Every row comes from one small tree of marks. The marks that hang from a mark follow it in brackets, in alphabetical order. Every link used is in the known rows. Which tree was each row made from?
Known rows
B{M}: [-0.01  0.02 -0.09  0.11  0.16  0.04  0.00  0.05  0.08 -0.05  0.00 -0.01
  0.02  0.00 -0.10  0.01  0.09 -0.11  0.10  0.19  0.27 -0.10  0.21 -0.02]
R{H T{A{D} K} X}: [-0.23 -0.01  0.34  0.08 -0.04 -0.36  0.19  0.03  0.13  0.24 -0.08  0.26
  0.49  0.35 -0.48 -0.16  0.34  0.19  0.03  0.15  0.10 -0.03 -0.13  0.34]
A{C D X}: [-0.11 -0.02  0.23 -0.09 -0.19 -0.08  0.03  0.23 -0.29  0.02  0.01  0.07
  0.14 -0.03 -0.16 -0.30  0.17  0.12 -0.01  0.35  0.12 -0.16 -0.22  0.03]
Y{A{X}}: [ 0.00 -0.06  0.21 -0.12 -0.06 -0.09 -0.12  0.01  0.08 -0.18  0.07  0.01
 -0.02  0.10 -0.07  0.11  0.25  0.00 -0.07  0.22 -0.04 -0.08 -0.06  0.11]
M{L R{H T{A{Y} K} X}}: [ 0.00  0.01  0.19 -0.04 -0.09 -0.28  0.15 -0.16 -0.01  0.27  0.10  0.15
 -0.02  0.35 -0.32 -0.28  0.06  0.17  0.00  0.24  0.06  0.04  0.22  0.22]
R{H}: [ 0.02 -0.08  0.14  0.15  0.08 -0.03 -0.02  0.05  0.08 -0.01 -0.04  0.09
  0.13  0.18 -0.16  0.12  0.19  0.01  0.01  0.10 -0.01  0.04  0.00  0.12]
A{X}: [-0.03 -0.03  0.07 -0.02  0.03 -0.04 -0.03 -0.05 -0.23 -0.03  0.08  0.09
 -0.02 -0.08  0.02  0.05  0.12  0.00  0.09  0.21 -0.02 -0.09 -0.06 -0.03]
B{C M{L} Y{A}}: [ 0.04 -0.18  0.15 -0.05 -0.12 -0.04 -0.12 -0.17  0.16 -0.31 -0.13 -0.38
 -0.14 -0.08 -0.35 -0.25  0.33 -0.09 -0.03  0.41  0.16 -0.27  0.40  0.03]
R{X}: [-0.07  0.06  0.16 -0.03 -0.05 -0.06  0.14  0.03  0.02  0.08  0.02  0.10
  0.11  0.10  0.03  0.10  0.06  0.07 -0.10  0.04  0.04 -0.16 -0.08  0.00]
A{C D T X Y}: [ 0.00  0.08  0.29 -0.17 -0.11 -0.10  0.07  0.01 -0.23  0.05  0.12  0.06
  0.28 -0.06 -0.14 -0.31  0.21  0.04  0.02  0.50 -0.11 -0.10 -0.57  0.21]
Y{A{T X}}: [ 0.04 -0.02  0.29 -0.15  0.02 -0.11 -0.04 -0.05  0.11 -0.14  0.03  0.01
  0.11  0.02 -0.10  0.13  0.34 -0.03  0.01  0.35 -0.10 -0.06 -0.14  0.23]
B{Y}: [ 0.01 -0.12 -0.03 -0.17  0.05  0.10 -0.08 -0.17  0.08 -0.12  0.01 -0.19
 -0.10 -0.07 -0.10  0.01  0.05 -0.01 -0.08 -0.06 -0.07 -0.05  0.02  0.00]
A{T Y}: [ 0.10  0.10  0.06 -0.08  0.07 -0.01  0.05 -0.21  0.06  0.02  0.11 -0.01
  0.14 -0.04  0.02 -0.01  0.04 -0.07  0.04  0.13 -0.23  0.06 -0.34  0.18]
B{C M Y}: [ 0.01 -0.15 -0.04 -0.01 -0.01  0.06  0.01 -0.16  0.10 -0.23 -0.12 -0.28
 -0.03 -0.19 -0.27 -0.19  0.22 -0.06  0.02  0.21  0.11 -0.23  0.27 -0.09]
T{A{C X}}: [-0.07 -0.07  0.16 -0.05 -0.11 -0.08 -0.12 -0.04 -0.17 -0.05 -0.01  0.06
  0.06  0.14 -0.05 -0.27  0.27  0.07  0.02  0.23  0.11 -0.03 -0.10  0.07]
M{L R{H T{A K} X}}: [-0.01  0.00  0.21 -0.02 -0.07 -0.29  0.17 -0.12 -0.01  0.29  0.04  0.15
 -0.01  0.32 -0.34 -0.26  0.09  0.18  0.03  0.26  0.11  0.02  0.29  0.22]
R{H T{A{C D Y}}}: [-0.01 -0.05  0.30  0.02 -0.02 -0.24 -0.01  0.04  0.05  0.08  0.01  0.17
  0.47  0.34 -0.34 -0.24  0.37  0.14 -0.08  0.19 -0.06  0.08 -0.24  0.34]
F{A{D T Y}}: [ 0.00  0.02  0.21  0.01  0.04 -0.12 -0.05  0.03  0.13  0.09  0.12 -0.17
  0.12  0.10 -0.07 -0.36  0.26 -0.09 -0.02  0.09 -0.01 -0.02 -0.22  0.33]
B{Y{A{C D T X}}}: [-0.01 -0.12  0.26 -0.31 -0.04  0.00 -0.08 -0.07  0.13 -0.20  0.00 -0.19
  0.06 -0.04 -0.25 -0.08  0.31  0.02 -0.12  0.25 -0.07 -0.12 -0.16  0.19]
A{C}: [ 0.05  0.02  0.20 -0.12 -0.11  0.02 -0.01  0.09 -0.01 -0.06 -0.10  0.02
  0.05  0.04 -0.06 -0.13 -0.03  0.11 -0.06  0.15  0.02  0.02 -0.08 -0.06]
A{C D T{K} X Y}: [-0.11  0.09  0.24 -0.15 -0.16 -0.13  0.09 -0.04 -0.18  0.07  0.05  0.05
  0.19 -0.09 -0.30 -0.40  0.06  0.06  0.15  0.46 -0.04 -0.02 -0.51  0.20]

Which tree is each row?
[-0.07  0.02  0.32 -0.18 -0.18 -0.14  0.03  0.13  0.27 -0.06 -0.12 -0.08
  0.17  0.08 -0.35 -0.21  0.19  0.05 -0.01  0.28  0.05  0.02 -0.17  0.28]
Y{A{C D T{K}}}
[-0.21  0.01  0.31  0.05 -0.06 -0.35  0.15 -0.04  0.13  0.21  0.00  0.25
  0.46  0.40 -0.45 -0.17  0.30  0.17  0.00  0.12  0.03 -0.01 -0.24  0.35]
R{H T{A{D Y} K} X}
[-0.13 -0.07  0.28  0.03 -0.05 -0.29  0.00 -0.04  0.00  0.09 -0.03  0.20
  0.36  0.29 -0.50 -0.32  0.29  0.16  0.10  0.26  0.00  0.11 -0.22  0.31]
R{H T{A{C D X Y} K}}
[ 0.01  0.00  0.28 -0.06 -0.10 -0.28  0.17 -0.08 -0.01  0.27  0.00  0.16
  0.01  0.33 -0.36 -0.31  0.08  0.22  0.00  0.31  0.12  0.03  0.27  0.19]
M{L R{H T{A{C} K} X}}
[-0.17 -0.01  0.35  0.06  0.02 -0.33  0.15 -0.05  0.16  0.18 -0.10  0.27
  0.44  0.35 -0.42 -0.05  0.30  0.18  0.05  0.15  0.04  0.01 -0.08  0.28]
R{H T{A K} X}
[ 0.03 -0.06  0.12  0.00 -0.03 -0.26  0.06 -0.15 -0.10  0.21  0.06  0.12
 -0.09  0.23 -0.35 -0.32  0.09  0.14  0.12  0.30  0.08  0.10  0.33  0.21]
M{L R{H T{A{X} K}}}
[-0.18 -0.03  0.04 -0.05 -0.20 -0.11 -0.14 -0.20 -0.09 -0.05  0.01  0.04
 -0.11  0.16 -0.23 -0.43  0.01  0.07  0.16  0.14  0.09  0.10 -0.18  0.07]
T{A{C X Y} K}
[ 0.08 -0.02  0.01  0.07 -0.12 -0.17  0.13 -0.11 -0.06  0.04  0.01 -0.07
 -0.02  0.02 -0.24 -0.46  0.17  0.03  0.06  0.38  0.16 -0.13  0.40  0.00]
B{C M{L R{T{A{Y}}}}}
[-0.21 -0.04 -0.11  0.03 -0.12 -0.12 -0.13 -0.27 -0.08  0.00  0.08  0.02
 -0.15  0.13 -0.19 -0.34  0.03 -0.01  0.20  0.04  0.08  0.09 -0.12  0.11]
T{A{X Y} K}
[ 0.04 -0.13  0.18 -0.30 -0.06  0.07 -0.15 -0.09  0.24 -0.27 -0.03 -0.22
 -0.08  0.06 -0.18  0.00  0.16  0.05 -0.20  0.06 -0.07 -0.05 -0.03  0.06]
B{Y{A{C}}}
[ 0.11 -0.21  0.12 -0.06 -0.09 -0.04 -0.02 -0.14  0.22 -0.23 -0.05 -0.30
 -0.20  0.06 -0.44 -0.24  0.34 -0.01 -0.07  0.41  0.14 -0.21  0.51  0.06]
B{C M{L R{H}} Y{A}}
[-0.08  0.02  0.12 -0.03  0.11 -0.11  0.09 -0.19 -0.12  0.05 -0.06  0.08
  0.08 -0.22 -0.18 -0.02  0.10 -0.03  0.33  0.37 -0.04  0.01 -0.12  0.12]
A{T{K} X}
[ 0.03 -0.05  0.35 -0.20 -0.14 -0.08 -0.12  0.07  0.08 -0.22  0.00  0.02
  0.02  0.13 -0.11  0.01  0.24  0.08 -0.12  0.33 -0.02 -0.06 -0.11  0.07]
Y{A{C X}}
[-0.03  0.10  0.03 -0.05 -0.04 -0.07  0.12 -0.04  0.01  0.14  0.15 -0.05
  0.24 -0.03 -0.10 -0.22  0.12 -0.07  0.00  0.12 -0.11 -0.02 -0.43  0.30]
A{D T Y}
[-0.09  0.00  0.37 -0.19 -0.16 -0.17  0.01  0.10  0.11 -0.09 -0.07 -0.01
  0.16  0.03 -0.34 -0.18  0.27  0.06  0.04  0.43  0.04 -0.05 -0.22  0.26]
Y{A{C D T{K} X}}
[ 0.06  0.02  0.20 -0.17 -0.13  0.01 -0.09 -0.08 -0.24 -0.13  0.15  0.10
 -0.01  0.05  0.03 -0.13  0.02  0.10 -0.07  0.31 -0.13 -0.04 -0.36 -0.07]
A{C X Y}
[-0.14 -0.02  0.40  0.06  0.01 -0.33  0.16  0.08  0.08  0.22 -0.01  0.26
  0.59  0.38 -0.32 -0.06  0.48  0.17 -0.10  0.18  0.04 -0.10 -0.18  0.36]
R{H T{A{D}} X}
[-0.06  0.03  0.18 -0.14 -0.24 -0.05 -0.03  0.10 -0.28 -0.01  0.18  0.06
  0.09  0.06 -0.10 -0.34  0.09  0.10 -0.10  0.31 -0.02 -0.12 -0.45  0.05]
A{C D X Y}
[ 0.07 -0.03  0.15 -0.05 -0.08 -0.23  0.04 -0.15 -0.02  0.20  0.05  0.09
 -0.09  0.30 -0.36 -0.39  0.02  0.17  0.04  0.26  0.04  0.16  0.25  0.20]
M{L R{H T{A{C Y} K}}}
